Known rows, with every way that one mark hangs from another:
K_842{K_434{K_899} K_703{K_356{K_907{K_87}}}}: [-23   7 -16   5 -14   5  14  -2  15   8  -8 -12  -2  11  15   8  -5   8
  24   3 -17 -10   4   4  -4  -5   9  13 -15   1 -26 -20   2  19]
K_356{K_703}: [ 18  -4   6  17  12  -1  11  -9  -6   4  -3   3   3  -7  -6   9  14  -6
 -12 -14  -2  15  11  12  -1   3  16  -8   5   4  12   2   4  -7]
K_842{K_326 K_434{K_899} K_703{K_356}}: [-13   7 -23   5   3   5  11  -5  12  -5  -8  -6 -13   7   6  18 -12  -1
  30  11 -23 -29  -7  24  -1  16  -4   8 -35 -17  -5   8  -7 -29]
K_356{K_405 K_703{K_842}}: [ 18  -6 -11   8   8   8  -7   2 -11  -5  -2   3  -1   2   2   2  -1 -15
  -9  -8   3  16   8   9   1  10   7 -11  20   5  -1   4  -7   3]
K_191{K_703{K_842{K_434}} K_889}: [ -1 -29   0 -11  -6   0  12  -3   1 -13 -33 -18  -7 -24  23   4 -15  -5
 -30 -18   7  10   1  28   1  10  -2  -4  14   2  20   7  -8  -6]
K_434{K_842{K_703{K_356}} K_899}: [ -2   0 -11  -1  -7  -7   9   8   2  -7 -24   3  -9  -4   7   3   5  -2
  14  -1  -7 -20  -4   9  -6  25  -5  17   4   1  13 -10 -15   9]
K_899{K_434}: [  3   3  14  10  15  -4   0   3  11  -8   9   6   5 -26  -6  -8   8  -8
 -10 -19  12  13   7   3   7 -13  18  21  -7  -1   6  -2   5 -12]
K_326{K_842}: [  1  -3  17   0   7  -5   8   3  -6  -5  10  -5  -4 -25 -18  -4   1   7
 -12  -8   9   8  -5  -3  12   7  14  12  16   3   5   4   4   1]
K_48{K_87{K_907{K_356}} K_691}: [  9   4  25  -8 -15  -4   3 -17 -30  -7  20  10  14 -13 -22  -4  -9  -4
 -30  -5  30  25   5 -19 -13 -11 -21  -5   7 -10  39  -7  25  -3]
K_405{K_356{K_703{K_842} K_907}}: [ 22  -8   6  -2  -6   3 -19 -16  -5  -3 -22   1  16  -9   5 -10  19  -4
 -15 -10   3  -1 -21   2   9  11  -2  -8  25  26   8   0  -7  16]
K_191{K_703{K_842{K_326}} K_889}: [ 11 -21   3  -8  -3 -14   0  -6   0 -12 -19  -2 -14 -10  16   2 -10   2
 -26 -10   5   3 -12  14   6  16 -15 -18  14  -3  35   8 -10 -15]
K_842{K_326 K_434{K_899} K_703}: [-14  14 -28  13  12  10   3  -3  21   4 -10 -15 -13  -3   6  18  -1  -7
  20   4 -20 -13   3  27   0  15  12   8 -35 -24   7   6  -9 -28]
K_87{K_48{K_691}}: [ -6  15  17   1  27   2  14  12  -8  -3   9 -11  12 -17 -25  -5  17   3
 -26  -1  27  10  18 -12  -7 -16   1  20   6 -12  16   0   0  -4]
K_191{K_703{K_356{K_907{K_87}}}}: [ -4  -7  21   2 -11 -19  14  -3  -5   1   8  10  -1   8   7  -2   9  10
  -4  -9   2  10  -2 -13   1 -10  -8 -10  10  21 -14 -11  13  20]
K_842{K_703{K_356{K_405 K_907{K_87{K_48}}}}}: [-16  11   2  -6   0   0  10  17   7  10  11  10  -4  32  -9 -11   0   1
  13  15  -9   5   9 -32 -17 -31   6  -2   0   8 -42 -19  11  36]
K_356{K_703 K_907}: [ 12  -1   8   9   5   4   0 -12  -2  13 -13  -4   6  -9   3  -1  24  -7
 -18  -8 -10  19  12   9   5  -6  14  -7   2   9   3   1   8  10]
K_703{K_356}: [  4  -2  25   6   5 -13  13  -1  -8 -11   8  19  -3  -8  -8  -6   4  11
  -4  -9  13  -6  -2 -12  -2   0  -2   9  -1   3  -3   1   8  -9]
K_703{K_356{K_405} K_842{K_326 K_434{K_899}}}: [-13   3 -23  -8   6   6 -14   7   1 -16   6   2 -13   9  10   4 -25   3
  27   7   2 -26 -13   4  11  14 -17  13 -18 -15 -20  18 -22 -29]
K_899{K_434{K_842{K_326 K_703{K_356}}}}: [ -5  -4  -1  -3  -9  -4 -11  10  13 -14  -8   2  -7  -9  11   8  -7 -13
  24  16 -19 -24 -14  13   4   8  -5   4 -23   0  19   5  -8 -21]
K_907{K_87{K_48} K_356{K_405 K_703}}: [ 17  -2  -1  -4  18  -2   8   0  -7  27  28  19  12  32 -25  -5   6   3
  -5  -3  10  17  19 -23 -14 -25   4 -16   9   1 -21  -9  19  16]
K_907{K_356{K_405 K_703{K_842}}}: [ 23 -14  -8  -1   6   6  -5 -16 -19   2   1  13   7   7   2  -5   2  -8
 -17  -7   7   6   1   3   3  14 -10 -21  17   4  -3   3   2   2]
K_356{K_405 K_703 K_907}: [  9  10  -5   4   9   5 -13  -8  -4  14  -3  -3   0   9  -1  -5  18 -18
 -16  -1  -8  33  16   1   4 -14  10 -16   4   8 -15   1  10  18]
K_703{K_356{K_405} K_842{K_326 K_434}}: [-10  -3  -2  -7   0   6 -12  11  -4 -20   9   3 -11   6   7   3 -28   0
  18  16   3 -20 -11   0   5   6 -13  -1 -19 -11 -18  26  -8 -34]
K_326{K_842{K_434}}: [-13  -5   8  -4   3   9   8   7  -1  -7   3 -21   1 -29 -11   7  -9   0
  -2  -5   4   4  -1  12  12   0  18  17  -2  -3  -3  14   5  -9]
K_87{K_48 K_907}: [  5  15  28  -3  13  -1   2  17   4  -9   2  11  -5 -17 -31 -16  12  -7
 -12 -17  24   6  10 -22 -18 -24  11  22   4  -2  12  -1  10  -1]
K_703{K_356{K_405} K_842{K_434}}: [ -9  -6   3  -7  -3   9  -2  12 -11 -22   3   1  -6  -2   9  -1 -22  -4
   6   1  10  -8  -2  -1   1   2  -8   8  -5  -1 -26  14  -4 -13]
K_899{K_434{K_842{K_703{K_356}}}}: [ -2  -9   1  -1 -13  -2   1  13   7 -17 -16   3   1 -18  11   2  -3 -17
  11   3 -12 -11  -3  11  -2   4   5  13  -6   9  10  -6  -6   0]
K_842{K_326 K_703}: [  1  12  -2  17   9  -2   8  -4  13  -1   1   4 -11  -2  -6   9   7  -6
   1   8 -14  -4   4   8  -6  11  10  -9 -19 -15  17  -1   1 -20]
K_191{K_703{K_356 K_842} K_889}: [ 10 -37  16 -17 -12 -16  17  -7 -14 -22 -24   3  -9 -11  17  -4 -15   4
 -25 -15  10  -6 -15   9   2  14 -19 -11  29  15  17  -2  -6   5]
K_842{K_326 K_434 K_703{K_356}}: [-11   0  -3   9  -3   5  11  -1   9  -9  -3  -6 -13   3   5  18 -12  -3
  22  20 -22 -24  -5  17  -8   7  -1  -8 -36 -13  -3  15   1 -33]
K_907{K_87{K_48}}: [ -3   9  20   5  16  -9  17  20  10   7  24  12   6   0 -24 -10   8  17
  -5 -14  19   7  18 -30 -18 -24  19  18   5  -5  -5 -11   6   5]
K_899{K_434{K_842{K_326 K_703{K_356{K_405}}}}}: [ -5   6 -15  -4  -4  -1 -22  15   9 -12   0   6 -11   7   9   3 -14 -21
  23  21 -15  -9  -6   6   6  -1  -6  -3 -19   0   0   8  -7 -16]
K_326{K_842{K_434 K_703{K_356{K_907}}}}: [-22  -9   4 -12 -22  16  10  -2  -2  -7 -21 -28  -3 -16   3   7 -13  -5
  13  19 -27 -11 -12  17   8   2   8   6  -7  11 -22   7   8  14]

Rows:
[ -9   6 -16   1   9   8  -7   1  12 -11  -6 -10  -6 -10  14   6  -9   5
  12  -9   3 -21  -8  17   7  20   0  24 -16 -23   9  16 -21 -33]
K_703{K_842{K_326 K_434{K_899}}}
[-17  -4  -1 -12  -9  10  -3  -2   2 -14 -21 -13   1 -16  22  -7  -6   6
  13  -8   2 -23 -13   8  11  12  -8  31  -2   0 -20   4 -13   4]
K_703{K_356{K_907} K_842{K_434{K_899}}}
[  4   1  27  -2  16 -12  17   4   4  15  28  22  10   6 -23 -16  12  24
 -11 -12  23  -4  13 -36 -17 -20   1   8   2  -6  -8 -13  19   7]
K_907{K_87{K_48} K_356}
[ -9   9 -14  -6 -13  -4 -14  -1  12   0 -24  -4 -13   3  18   0   8   1
  21  16 -23 -25 -12   5   3  22 -13   8 -14  -5  10   0 -18   2]
K_434{K_842{K_326 K_703{K_356{K_907}}} K_899}
[ -5   6 -12   7  -2   0 -16  12  22  -5 -11  -4  -4 -17  10   5   1 -19
  12   9 -16  -4   0  20   6   6  10   5 -22 -11  29   3 -11 -18]
K_899{K_434{K_842{K_326 K_703}}}
[-13  11   0   5 -10  -4   4   3   0  10  14  11  -7  26   2  -6  -4   3
   9  13  -9  13   8 -22  -7 -16   5 -16   1  11 -36 -21  13  30]
K_842{K_703{K_356{K_405 K_907{K_87}}}}
[ 14 -16  -3   1  -2  11  -9  -9  -3  -8 -18  -8  15 -12   2   7   1  -7
  -3 -11   5  -5 -13  18   3  13   5  -4  10  14   4  11  -9  -9]
K_405{K_356{K_703{K_842{K_434}}}}
[-18  24  19   2  14   0   7  13   0  14  20 -14  16  -1 -19 -11  19  15
 -22   4  21  20  23 -28  -8 -30   3  16   9  -5   1 -13   6  23]
K_356{K_907{K_87{K_48{K_691}}}}
[ -8  11  15   1  -3 -10  -4   6  -4   8  26  18  -2  22  -3 -15  -1  16
   0   3  11  14   4 -34  -1 -25  -2  -6   4  11 -37 -11  16  23]
K_703{K_356{K_405 K_907{K_87}}}
[ 19  -6 -14   4   1  -2 -12 -10 -10  16  30  19   1  31   3   1  -8   8
   4   6   1  -1  -6  -8   3   8 -15 -33   7  -5  -5   3   3  -9]
K_907{K_87 K_356{K_405 K_703{K_842{K_326}}}}
[ -4   6  21   1  17  -6  17   1 -13  14  33   3  20   3 -27 -10  14  23
 -24   0  33   4  16 -30 -13 -20 -13   9   9 -11   5 -13  13   5]
K_907{K_87{K_48{K_691}} K_356}
[-13  -4  10  -4 -23  -5  15  -2  -3   2   6  -6  -3   1  -5  -1  -9  10
  13  12 -18  -2 -13  -9   5  -1   9  -4  15  20 -19 -14  10  34]
K_326{K_842{K_703{K_356{K_907{K_87}}}}}
[ 20   0   9   6   1  -2 -15 -18  -1   9 -14   3  14  -1  -7  -9  29  -3
 -16 -10   2  12 -11  -3   8  -3   6 -15  13  24   1  -4  10  15]
K_405{K_356{K_703 K_907}}
[-16   3 -24   1   0  15  14   1   7  -3 -15 -30  -8 -20  -3  15  -9 -10
  16  -1 -18  -3  -1  30   7  18  19  20  -3  -6  -1  -1  -6   3]
K_326{K_842{K_434{K_899} K_703}}
[ -4  12 -31  -3  -2  -6 -11   9   3  -2  -6   7 -21  23   7   4  -8  -7
  26  16 -12 -18  -7   4  -1  20 -16  -2 -12  -8   1   1 -17  -8]
K_434{K_842{K_326 K_703{K_356{K_405}}} K_899}
[-16  -8 -18  -6  -8  11  19   0  -1 -10 -15 -22  -7 -12  -1  14 -18  -2
  27   5 -21 -20 -14  26   8  17   6  21  -4   1 -13   1  -7   2]
K_326{K_842{K_434{K_899} K_703{K_356}}}
[ 21   1  -1  -7 -13   5  -9 -22 -40   3  23   8  14  15 -22   3 -13 -23
 -23   4  14  40  13  -8 -11 -14 -20 -32  15  -3  24  -4  26   6]
K_48{K_87{K_907{K_356{K_405 K_703}}} K_691}
[ 19 -16  -2   7  -3  -7  -1 -18  -5  12  20  17   7  13   6   6  -1  17
   1   3  -1 -12 -10   0   1  18 -11 -26   7  -4  13   3  -1 -15]
K_907{K_87 K_356{K_703{K_842{K_326}}}}
[-11  14  18 -11   6  -8   1  21   0   9  23  15   0  27 -18 -21   2  13
   5   5  12   8  10 -43  -8 -39   3   7   3   8 -43  -9  15  26]
K_703{K_356{K_405 K_907{K_87{K_48}}}}
[ 19 -11  10   0  13  -5  19  -7  -4  23  18  16  18  17 -22  -2  14  12
  -8  -8   6   4  13 -14 -16 -16   6  -8  10   2  -5  -5  16   8]
K_907{K_87{K_48} K_356{K_703}}
[ 27 -25  14 -13 -26   4   2 -20 -25 -12  -3  19  14  -7  -3  -1 -17 -14
 -10 -16   5   8  -7  -2 -14   8  -7 -18  22   4  35   1  15   1]
K_48{K_87{K_907{K_356{K_703{K_842}}}}}
[ -2  17 -25   6   3  -2  -7   5  16   2 -19  -5 -15  -3   6   9   9  -4
  13   4 -14 -13   0  14  -3  28   2  10 -12 -17  30  -1 -20 -12]
K_434{K_842{K_326 K_703} K_899}
[  8  11   6   1   8   0  -6  -5  -7  19  10 -12  32  15 -23  -6  25   9
 -16   8  15  19   2 -19  -2 -28  -4  -6  23  17   2 -13   4  29]
K_405{K_356{K_703 K_907{K_87{K_48{K_691}}}}}
[  2   2 -44  -1  13  18 -18  -1   4   0  -3 -13  -8  13  14  16 -14 -15
  20   4 -13  -3   1  28  10  17   0   0 -12 -17  -4  20 -21 -24]
K_356{K_405 K_703{K_842{K_326 K_434{K_899}}}}
[-23  -4  -3  -6 -15   3   0   3   5  -1  -1  -7   3  -3  20  -5 -14  20
  19  -8   6 -19  -9  -6   6   0  -3  28   3   2 -26  -7 -10  10]
K_703{K_356{K_907{K_87}} K_842{K_434{K_899}}}
[  0  -9  24  -2  -4 -13   9  -8  -8  -8 -12   6  -3  -6   6  -5  17  -1
 -11  -7  -2   3  -5  -1   7  -2 -12  -8   6  18  -6  -3  11  10]
K_191{K_703{K_356{K_907}}}
[-12   9  -9  14   7  10   6   0  18  -1  -6 -12 -10  -7   1  18  -4 -10
  10  12 -20  -6   7  22  -8   7  13  -6 -36 -19   9  11   0 -31]
K_842{K_326 K_434 K_703}
[ -2  10  -5  10  -1  -3  -6  10  11   0 -12  -3 -13  -8   4   7   7  -8
   4  12 -14  -7   2   8  -8  19   6  -5 -13 -12  32   5 -12 -15]
K_434{K_842{K_326 K_703}}
[  5  -4 -30   5   7  15  -9  -8   7  -2 -15 -18  -1  -5  16  19  -7  -5
  18  -5 -15 -15  -6  38  11  23   3   6 -10 -17  14  20 -23 -31]
K_356{K_703{K_842{K_326 K_434{K_899}}}}
[-18   8  -7  -3  -7  16   1   3   2  -1 -12 -11  -8   6  10   2  -7 -17
   8  18 -17   5   9   2  -3 -10   4  -5 -21   2 -35   0  12   9]
K_842{K_434 K_703{K_356{K_405 K_907}}}
[ -1 -12   6 -12 -14 -20   2  -4  -8   9   1   8 -12  27  12  -9 -10   9
 -23  -3   8  31   3 -19   5 -27 -12 -27  20  21 -21 -18  15  34]
K_191{K_703{K_356{K_405 K_907{K_87}}} K_889}
[ 13   3  11  -3   5  -3  -8  -2   7  22   4   6  23  16 -22 -12  24   9
  -4  -7   7  10  -4 -23  -7 -27  11  -6  16  22 -12 -12  11  29]
K_405{K_356{K_703 K_907{K_87{K_48}}}}
[ -4  12   6   3  10   7   5   3  -8  21  11 -21  22   6 -15   1  20   3
 -19   8   3  27  22  -9  -6 -29   8   2  15   1   4 -10   5  24]
K_356{K_703 K_907{K_87{K_48{K_691}}}}
[ 19 -13  -9   3  -2  -1  -2 -10 -16  14  21  19   7  22   0  -2  -5   4
  -9  -4   9  12   4 -11  -1   4  -4 -23  22   5 -12  -8   8  13]
K_907{K_87 K_356{K_405 K_703{K_842}}}
[-10   1   1  -5 -17   0 -19   6  16  -8 -19  -4  -4  -9  19   0   0 -15
  19  21 -27 -18 -15   9   8   0  -5   2 -22   2   9   5  -7  -4]
K_899{K_434{K_842{K_326 K_703{K_356{K_907}}}}}
[ 17  -1  -2   6 -10  -6 -27 -15   5  10   5   6  11  14   5  -5   9  12
   4   4  -2  -6 -27  -9  11   6  -5 -22  15  18   6   1  -6   5]
K_405{K_356{K_703{K_842{K_326}} K_907{K_87}}}
[  2  15 -10   2  11 -11 -14  10  11   2  -5   2 -10  -9   3  -2  11   9
   8  -6   9 -12  -3   0   3  18  -3  18 -10 -18  27   5 -18 -19]
K_434{K_842{K_326} K_899}
[  1   6   7   4   7  -7 -23  15  14  -5   2   3  -1 -21   5  -3   3  -6
   4  -4   6  -3  -2   6  11  -1   5  15 -16  -9  26  13 -10 -29]
K_899{K_434{K_842{K_326}}}
[-18  29   7  -4  17   4  -4  17  -4  17  30 -11  11  13 -21 -14  11   6
 -20   9  23  34  26 -35  -3 -41   1   9   9  -4 -18 -12   9  29]
K_356{K_405 K_907{K_87{K_48{K_691}}}}
[  4 -11 -24   3   4  18   3  -4   0  -5 -22 -18   5 -13  13  12  -1 -10
   8 -16  -8  -7   3  36   6  19  11  15   4  -5   5   6 -20 -10]
K_356{K_703{K_842{K_434{K_899}}}}
[  9 -26   8  -9  -5 -12  14  -7  -5 -14 -28  -3 -10 -18  16  -5  -6  -2
 -36 -21  14  11  -1  14   1  11  -7  -8  32   8  28  -6  -8   6]
K_191{K_703{K_842} K_889}
[  7   3   6  16  -3  -5   1  -8   1  20   6   2  10   5   1   3  17   6
  -9  -6  -9  27  13  -4  -2 -13  17 -12  10  10  -5 -11   9  20]
K_356{K_703 K_907{K_87}}
[-10   0   3   3   5   7  -6   5   8 -14   0  -7  -5 -18   8   7 -11   3
   4   1   2 -16  -3  12   3  14   3  10 -19 -19  10  21 -13 -39]
K_703{K_842{K_326 K_434}}
[ -6   6   7 -10  -4  -3 -22   0  -4 -11   5  11 -12   9  10 -14 -11   5
   5  14   3 -12 -18 -17  12   3 -20  -5  -3  -1 -19  14  -4  -6]
K_703{K_356{K_405 K_907} K_842{K_326}}
[ 20 -21   3   6  -6  -3   9 -16 -12  11  11  15  12   6   4   0   3  13
  -9 -12   6  -3  -1  -1  -5  14  -2 -15  23   6   7 -11   4   5]
K_907{K_87 K_356{K_703{K_842}}}
